Known rows, with every way that one mark hangs from another:
R{B{H K T} Q}: 1.09 -1.89 0.32 2.47 -0.39 -0.16 0.43 -0.96 -0.71 -0.08 -0.40 -0.52 -0.29 0.22 -1.46 -0.28 -0.46 -0.43
T{B{R Y{U}}}: -2.71 -0.67 -0.19 -0.20 -0.25 -2.71 0.40 -0.98 -0.65 0.15 1.25 0.42 -1.44 -0.27 -1.05 -0.53 0.88 -1.51
B{K T Y}: 3.71 -1.71 -0.63 0.51 -0.03 -2.21 -0.21 -0.02 -0.33 0.56 0.62 0.73 -1.28 -0.09 1.75 0.09 1.48 -0.32
Q{R}: -2.28 -0.54 0.36 0.89 -0.27 0.19 0.08 -0.68 -0.09 0.41 0.02 -0.58 -0.46 -0.15 -0.64 -0.08 -0.28 0.28
T{B{R}}: -1.91 -0.60 0.72 0.67 0.20 -0.29 0.78 -0.61 -0.56 -0.10 0.36 0.15 -1.38 0.01 -2.74 -0.44 -0.75 -1.12
T{B{R{Q} Y{U}}}: 1.78 -0.81 0.11 0.80 -0.23 -2.39 0.35 -1.30 -0.59 0.18 1.23 0.15 -1.24 -0.37 -1.83 -0.86 0.39 -1.38
Q{R{B{K T Y{U}}}}: -2.19 -2.31 -0.92 0.49 -1.31 -2.49 0.06 -1.66 -0.74 0.60 0.52 -0.03 -1.62 -0.39 0.25 -0.38 2.29 -0.75
R{B{H K T Y} Q}: 1.92 -1.95 0.38 2.71 -0.42 -1.50 0.17 -0.69 -0.66 0.08 0.51 -0.16 -0.65 0.38 0.57 -0.35 0.39 -0.62
R{B{H}}: -5.96 -0.07 0.69 1.23 -0.38 0.41 0.43 -0.31 -0.37 -0.51 -0.11 -0.62 0.46 0.59 -0.35 -0.12 -0.65 -0.42
K{B{H R}}: -3.15 -1.33 0.71 1.75 0.30 -0.12 -0.02 -0.55 -0.22 -0.18 0.30 -0.15 0.13 0.05 -2.53 -0.09 -0.57 -1.22
U{Y}: 1.22 0.54 -0.33 -0.25 -0.12 -0.47 0.25 -0.20 0.02 -0.53 0.15 0.14 -0.68 -0.03 0.83 -0.26 -0.21 -0.34
R{B{K Y{U}}}: -1.32 -0.96 -1.03 -0.42 -1.27 -2.10 0.11 -0.74 -0.70 -0.47 0.33 0.08 -0.88 -0.15 1.40 -0.30 1.70 -0.91
K{B{H R{Q} T Y}}: 3.32 -2.32 0.76 2.87 0.53 -1.78 -0.43 -1.00 -0.04 0.61 1.33 0.34 -0.22 -0.01 -1.73 -0.52 0.71 -1.33
K{B{H}}: -3.39 -0.52 0.30 1.21 0.11 0.31 -0.59 -0.21 -0.01 0.01 -0.17 -0.23 0.28 0.18 -1.79 0.07 -0.37 -0.95
R{B{H T} Q}: -0.19 -1.06 0.72 2.20 -0.13 0.07 0.25 -0.98 -0.25 0.10 0.07 -0.49 0.42 0.36 -1.71 -0.47 -0.27 -0.38
Y{U}: -1.47 -0.07 -0.93 -1.03 -0.47 -1.09 -0.08 -0.61 -0.14 0.09 0.04 -0.09 0.26 -0.37 -0.28 -0.04 0.80 -0.21
R{B{K T Y} Q}: 5.97 -1.87 -0.08 1.79 -0.59 -1.33 0.03 -0.76 -0.44 0.08 0.43 0.29 -1.14 0.01 0.39 -0.62 1.30 -0.66

Rows:
-1.35 -1.36 0.10 1.49 0.36 -1.67 -0.96 -0.29 0.09 0.77 0.89 0.58 -0.34 0.23 -0.19 -0.02 1.33 -1.22 -> K{B{H T Y}}
5.02 -1.39 0.57 1.70 0.11 0.36 -0.20 -1.00 0.04 -0.07 0.22 -0.01 -0.17 -0.43 -3.54 -0.72 -0.12 -1.16 -> K{B{R{Q}}}
-3.81 -1.88 -0.81 0.61 -0.87 -2.87 0.15 -0.90 -0.84 0.11 0.59 0.03 -0.62 0.10 1.18 -0.05 1.62 -0.93 -> R{B{H K T Y{U}}}
2.86 -1.88 0.94 2.59 0.57 -2.24 0.30 -0.70 -0.25 0.59 1.55 0.12 -0.03 0.13 0.18 -0.33 0.11 -0.31 -> B{H R{Q} T Y}
2.22 -1.80 -1.55 -0.59 -0.51 -3.29 -0.30 -0.63 -0.50 0.65 0.65 0.63 -1.06 -0.48 1.56 0.06 2.24 -0.54 -> B{K T Y{U}}
-1.71 -2.14 0.46 1.73 0.53 -0.73 -0.10 -0.88 -0.17 0.44 0.51 0.25 -0.09 -0.04 -2.90 -0.11 0.34 -1.30 -> K{B{H R T}}
-1.23 -1.55 -0.59 0.04 -0.50 -2.93 0.58 -0.96 -1.11 -0.02 0.85 0.38 -2.14 -0.40 -0.79 -0.35 0.68 -1.55 -> T{B{K R Y{U}}}
4.27 -2.75 0.53 2.91 0.34 -2.48 0.45 -0.68 -0.74 0.42 1.13 0.07 -0.72 0.01 0.36 -0.16 -0.11 -0.41 -> B{H K R{Q} T Y}
2.93 -2.10 0.07 0.93 0.35 -1.92 -0.48 -0.70 0.13 0.61 1.29 1.09 -1.01 -0.25 -1.08 -0.45 2.08 -1.54 -> K{B{R T Y}}
-2.25 -1.32 0.06 1.18 0.36 -0.28 -0.70 -0.53 0.06 0.63 0.02 0.19 0.00 0.08 -2.09 0.06 0.49 -1.04 -> K{B{H T}}
-2.96 -1.39 0.23 1.40 -1.06 0.54 0.51 -1.01 -0.73 -0.28 -0.57 -0.71 -1.19 -0.04 -1.07 -0.30 -0.23 -0.30 -> Q{R{B{K}}}
2.84 -1.92 0.74 2.89 0.10 -1.84 0.52 -0.36 -0.80 -0.15 0.92 -0.34 -0.45 0.10 0.78 -0.16 -1.02 -0.29 -> B{H K R{Q} Y}
-4.58 -2.32 0.47 2.62 -0.69 -1.62 0.30 -1.00 -0.80 0.45 0.57 -0.45 -1.30 0.36 0.70 -0.11 0.58 -0.47 -> Q{R{B{H K T Y}}}
1.29 -1.94 -0.03 1.49 0.13 -3.27 0.19 -1.28 -0.39 0.71 1.55 0.02 0.21 -0.26 -0.09 -0.34 0.85 -0.52 -> B{H R{Q} T Y{U}}
